What can hang from each mark
datel: datem galud
gamok: tada
kituv: bibip mefese
galud: dimo mefese
datem: dimo mefese tada
tada: bisof febu
mefese: datem kituv

Every row comes from one small tree of marks. The marks that hang from a mark follow it in brackets, in alphabetical order. Every link used is in the known rows. Which tree was each row made from?
Known rows
datel[datem[mefese[kituv] tada[febu]] galud[dimo]]: [-32.8  28.0 -17.9  16.1   5.7   5.9 -16.3   3.0  10.7 -45.7 -14.6  13.4
  -0.9 -27.1 -11.3  42.7 -18.1  11.8  -0.6 -15.7  22.3  -5.6  10.7]
galud[mefese[kituv]]: [ -2.1 -10.6 -37.4  -1.8  17.5  14.5   9.5 -17.5 -47.4  19.0  35.4  15.9
  15.4   9.4  16.1  -5.9  -7.1  18.2  -7.0 -27.6 -11.1  18.9   9.1]
datem[dimo mefese[kituv] tada[bisof]]: [-18.2  12.3 -48.9  25.2   2.7   8.9 -20.5  -7.8  29.5 -44.2  32.4  22.6
 -31.6  -1.1  -6.0  13.7 -12.8 -18.8   3.3  44.2 -47.2  -3.1   4.8]
datel[datem[tada]]: [ -3.5  33.2   0.5  24.2  -7.0  14.0  -3.8 -30.5  26.2  19.5 -23.0  -6.0
 -13.8  -6.1   3.6  23.9  19.7 -18.4  25.1 -22.2  15.8  14.4  -4.9]
galud[dimo mefese[datem kituv]]: [ -8.6 -32.3   7.0 -16.7  10.8   7.3  -0.4   0.2 -47.1 -13.1  30.5  12.4
  28.5   5.7  15.1  19.2 -25.3  45.4 -19.5 -12.0   7.4 -14.0  17.5]
gamok[tada[bisof febu]]: [  5.3  23.8   7.6  17.9 -20.8  19.9  29.8  -5.4 -20.7  13.6  -6.8  24.5
 -34.8  31.0  24.6 -10.7  19.3 -40.9  33.8 -37.5  15.9  -7.7 -15.5]
mefese[datem[tada] kituv[bibip]]: [ -7.2 -28.6  25.0 -13.6  12.1 -41.5  -3.4 -19.8  30.2  12.8  23.5   7.8
  -2.6  -9.3  -9.3 -21.0  27.1   4.7  -4.9  -2.2   0.0  -3.4  17.8]
kituv[bibip mefese[datem[dimo tada]]]: [ 44.5 -10.1  30.5 -17.4  -6.0 -35.4   9.9   7.5  13.3  36.5 -20.2 -34.2
  13.1  -8.8  -6.5 -37.5  36.3   6.4 -18.1   7.8  -8.5   4.1 -13.8]
kituv[bibip mefese[datem[dimo tada[bisof febu]]]]: [ 43.3 -17.1  31.5 -15.3 -16.3 -37.0  19.0  19.4  18.3  41.5 -24.4 -19.0
   1.2  11.4 -10.9 -54.3  35.8  -1.4  -7.1  14.5  -7.0   2.9  -1.9]
datel[datem[dimo tada] galud[mefese[kituv[bibip]]]]: [-28.2  25.5 -17.5  18.1   5.2   8.0  -5.2  -9.1  44.4  -4.4 -26.7   1.7
  14.3  -8.3 -17.9  -8.9 -25.2   9.8  -2.4   9.5  -6.6  23.8 -11.5]
datem[dimo]: [ 28.9  27.6 -20.1   0.6 -17.5  33.6 -19.9  20.6 -20.0   7.4 -23.5 -25.7
 -10.2  -1.5  19.7  27.8  -2.8 -35.5   7.3   7.7   4.4   3.5 -32.9]
datel[galud[dimo]]: [ 11.5   5.5  -0.6   7.7  -1.5  23.3 -24.4   9.4 -46.0  -6.6 -15.9  -4.9
  24.7  -4.1   5.7  72.6  -7.2  -9.0   0.4 -17.4  53.0  -6.1 -33.1]
gamok[tada[febu]]: [  4.4  36.7   9.4   4.4 -12.9  20.2  37.2  -7.1 -32.7   7.2  -9.4   3.3
 -30.0   1.3  28.6  -8.0  15.7 -34.9  24.8 -53.9  23.8  -7.7 -23.5]
galud[dimo mefese]: [ 13.2 -12.2  -3.7   6.8  -1.6  45.3  14.1   1.3 -70.2   4.0   6.5  -6.2
  33.4  10.2  16.2  38.1 -22.3  17.1  -3.9 -21.9  24.0  -6.0 -15.5]
mefese[datem[dimo tada[febu]]]: [-16.3   9.5  43.8 -18.2 -12.8  -8.7  14.8   5.2  25.7  -2.7 -12.2  -5.4
 -30.9   1.6  -3.9  -1.0  -1.3 -17.7  22.2  10.3  12.2 -11.7  11.0]
galud[dimo mefese[datem[tada[bisof febu]] kituv]]: [-25.8 -41.4  16.8  -6.8   0.0  -4.9  24.3  -7.3 -12.2 -14.2  39.2  35.7
   5.7  22.5  -0.6   6.1 -26.4  32.2  -0.3   4.9   6.3 -17.4  31.6]
tada[febu]: [ 22.2  12.7  -6.5  -9.6 -12.6  17.4  20.4  16.6 -48.4  30.9 -14.5  -4.6
 -17.5   8.4  17.1   6.0  17.5 -30.5  21.8 -36.2  37.4   5.3  -0.9]
kituv[bibip mefese[datem]]: [ 60.8 -20.8  24.9 -21.4   6.4 -33.3  -0.6  10.3 -27.5  56.9 -22.1 -32.7
  30.2   0.7   5.0 -36.9  49.6  21.2 -21.1 -27.7   2.9   9.6  -4.8]
galud[dimo mefese[datem]]: [  0.3 -23.7  30.3  -8.7   7.4  23.5   7.9  -2.5 -55.1  -3.6   3.8  -2.5
  34.9  15.8  11.6  25.7 -23.4  37.5  -3.4 -20.7  19.7 -16.5   7.3]
galud[dimo mefese[datem[tada] kituv[bibip]]]: [ -9.9 -43.7  22.6  -7.7   9.1  -4.3  18.3  -9.1 -13.1  -8.8  29.6   8.6
  31.7   0.2  -5.5  -1.1 -14.6  38.7 -17.9   1.2   6.3 -15.2  11.2]
datem[dimo tada]: [ -1.1  26.3  -4.8  10.8 -18.2  19.1   7.6 -12.4  24.7  -5.0  -1.7 -12.9
 -26.8  -8.8   0.4  28.1  -3.5 -42.1  19.6  27.9   2.0   1.9 -30.5]

Which tree is each row?
[ -5.4  16.1 -33.2   0.9  -2.2   3.5  14.5  16.7  13.6 -32.8   7.9  -9.4
 -28.3 -24.8  -9.5 -22.5  -6.7 -22.3  -1.9  23.4 -25.5  -4.4   1.9]
datem[dimo mefese[kituv[bibip]] tada[febu]]
[-15.3 -21.5   9.2  -9.6  13.6 -10.6  16.5 -11.8  12.1   4.6  21.5   4.8
  13.1   5.8  -8.0 -38.5 -13.1  23.6  -9.2  10.4 -24.6   5.2  13.9]
galud[mefese[datem[dimo tada] kituv[bibip]]]
[ -6.9 -14.3  20.8 -25.4  -9.6 -33.1   5.2  15.4  41.0  -1.1   2.5  -3.1
 -21.8 -10.3  -7.4 -37.2   8.1 -12.3  -3.9  23.7  -3.7  -8.8  14.7]
mefese[datem[dimo tada[febu]] kituv[bibip]]
[  9.0 -43.4  12.0 -14.6   9.7   4.9   0.0   9.0 -43.5  -1.0  15.5  -0.5
  42.0   5.8   7.5  -2.3 -16.5  44.7 -24.2 -11.6   7.8 -13.7  10.0]
galud[dimo mefese[datem kituv[bibip]]]
[-18.2  34.3 -34.4   6.3   5.2  22.3 -31.9   9.6   1.8  -6.4 -30.0   0.5
  15.8  -2.0   4.4   6.8 -35.2  14.7  -8.2  -6.7  -4.7  24.3  -7.2]
datel[datem[dimo] galud[mefese[kituv]]]
[ 41.2 -21.0  37.1 -15.6   5.3 -44.2  16.7 -10.0   0.3  48.5  -9.4 -23.8
  20.0  -5.7  -7.8 -37.0  48.7  15.4 -13.0 -16.7   1.5   8.0  -3.1]
kituv[bibip mefese[datem[tada]]]
[-32.5   8.4   9.8  29.6 -10.8  21.3  13.8  -8.8  13.8  -5.4 -27.9  26.4
  13.1  22.6 -18.7  28.5 -26.5   8.7  21.9  -9.5  37.2   3.6   4.5]
datel[datem[tada[bisof febu]] galud[dimo mefese]]
[-12.4  34.1 -20.5  19.9   6.4  25.8  -1.9 -11.4   8.5 -38.7   4.2 -14.4
 -20.1 -18.3  -4.7  23.8 -11.1 -20.8  10.4  20.4 -24.3  -3.7 -12.5]
datem[dimo mefese tada]
[ -1.2  47.8  -6.0  20.0 -20.1  25.0 -12.3 -10.2  41.3   3.8 -36.8 -19.6
 -22.3 -10.3   4.2  22.4   0.7 -29.4  19.3   7.3   0.5  11.0 -19.2]
datel[datem[dimo tada]]
[ 21.6 -31.9 -21.1  -1.5   0.9  26.7   6.6  11.7 -60.0   4.9  18.6  -3.9
  39.9   0.2  12.4  10.8 -16.7  23.0 -23.8 -12.4  11.0  -2.6 -12.8]
galud[dimo mefese[kituv[bibip]]]
[ -3.8   4.0 -39.5  15.7  -9.1   1.4   5.0  18.4  27.3 -28.1  10.2  11.3
 -32.3   4.2 -14.4 -22.9  -3.7 -29.3   6.5  40.9 -34.2  -5.2   9.9]
datem[dimo mefese[kituv[bibip]] tada[bisof febu]]
[ 17.7  -0.7  18.6 -11.2  -7.4 -32.2   0.5  -6.8  17.0  22.1   2.3  -1.3
 -10.5   8.9   1.6 -10.5  23.7   7.1  -4.2  14.3 -18.8   4.1   3.2]
kituv[mefese[datem[dimo tada[bisof]]]]
[ -2.9 -24.6  15.3  -4.4  -6.4 -31.9 -20.5   2.3  56.7   1.0  11.1  10.6
 -13.4   9.6 -11.0 -24.0  11.4 -10.6  -1.7  42.7 -21.1  -8.0  10.0]
mefese[datem[dimo tada[bisof]] kituv[bibip]]
[-13.0  23.0 -20.7  22.7 -11.2  21.3  11.6   8.4  14.0 -29.1  -1.4   9.4
 -38.3  14.4 -10.2   2.3 -10.4 -34.5  28.0  30.2 -21.6  -8.1   6.6]
datem[dimo mefese tada[bisof febu]]
[ 62.9  -9.5  19.9 -24.5  -4.6 -25.0  -7.6  26.8 -14.7  44.0 -34.9 -43.3
  23.4  -3.4   6.6 -40.0  35.6  11.1 -24.6  -3.6  -7.2   5.0 -15.7]
kituv[bibip mefese[datem[dimo]]]
[ 16.1 -27.6  11.3 -21.1  14.1 -28.0 -24.1   7.0  -7.3  21.9   7.1  -2.5
  11.3  -1.7   8.5 -21.9  24.5  10.9 -12.9 -18.0   3.1  -0.9  15.3]
mefese[datem kituv[bibip]]
[-43.6  33.8 -19.0   5.5  -4.0   8.4   8.3  -1.0  37.5 -14.1 -20.6  14.6
  -7.1  -4.6 -12.9  -6.1 -36.7   5.8   7.6   3.0   3.3  20.0   5.4]
datel[datem[dimo tada[febu]] galud[mefese[kituv]]]
[ 22.3  -1.9 -46.6   6.8  26.6   9.6 -25.1   5.9 -46.3  -6.8  13.3  -9.0
  13.8 -14.8  10.5  -3.3  17.8   4.6 -14.8 -26.0 -18.0   6.6   4.1]
datem[mefese[kituv[bibip]]]
[ -3.4  14.7 -40.4  12.9   8.4   7.1  -8.7   0.5  18.8 -35.9  16.9 -12.3
 -14.1 -28.6  -8.2  -3.0  -6.0 -16.0  -9.8  31.3 -38.5  -1.2 -10.4]
datem[dimo mefese[kituv[bibip]] tada]
[-18.2  28.3  15.1  16.8 -16.4  13.4  -1.8  -0.8  17.4 -10.2 -40.7   1.0
  -2.6 -11.5 -10.0  53.3  -6.6 -12.3  18.6 -16.5  56.0  -2.6 -12.0]
datel[datem[tada[febu]] galud[dimo]]
[-38.9  -3.9   5.3  -7.0  23.1 -11.0  -1.6 -14.6   6.0 -14.0  17.4  22.2
  13.3   2.5 -12.0   5.2 -28.4  24.4  -4.7  -0.2  -0.8   8.9   9.3]
datel[galud[mefese[datem[dimo tada] kituv]]]
[-16.6 -13.7  42.2   6.7   3.5 -17.1  -0.4 -30.8  24.4  14.9  10.0  22.1
 -14.0  25.9  -7.9  12.4  22.3  -8.4  27.8  -2.3   8.3  -7.4  20.4]
mefese[datem[tada[bisof]]]
[ -0.6   1.8 -42.8  27.0   2.6   5.6 -18.7   2.4  31.7 -32.2  17.7   8.4
 -17.6   1.5 -13.3  -6.5  -2.3 -23.0  -1.0  47.2 -47.1  -2.3  -3.2]
datem[dimo mefese[kituv[bibip]] tada[bisof]]
[-26.5 -17.5  16.4 -14.9  14.3 -38.0  -7.9 -31.2  26.6  -3.7  40.8  24.1
 -19.1  -9.3   0.3   4.5  15.0   6.5   0.1  -5.1  -1.0  -3.7  27.9]
mefese[datem[tada] kituv]
[-24.4  -4.5  -4.4 -12.4  22.7  -2.0 -15.0   0.4 -16.4  -8.8   7.9  15.4
  21.0   8.9  -1.7   4.4 -27.1  29.1 -10.0 -11.2   1.8  10.3   8.4]
datel[galud[mefese[datem[dimo] kituv]]]
[ 19.7 -14.7   4.5 -28.0  -0.8 -17.3 -34.4  28.9   8.0   5.5  -8.5 -16.8
   2.4  -6.4   9.2 -22.2   8.6  -0.1 -18.4  14.5 -12.2  -4.6   0.8]
mefese[datem[dimo] kituv[bibip]]
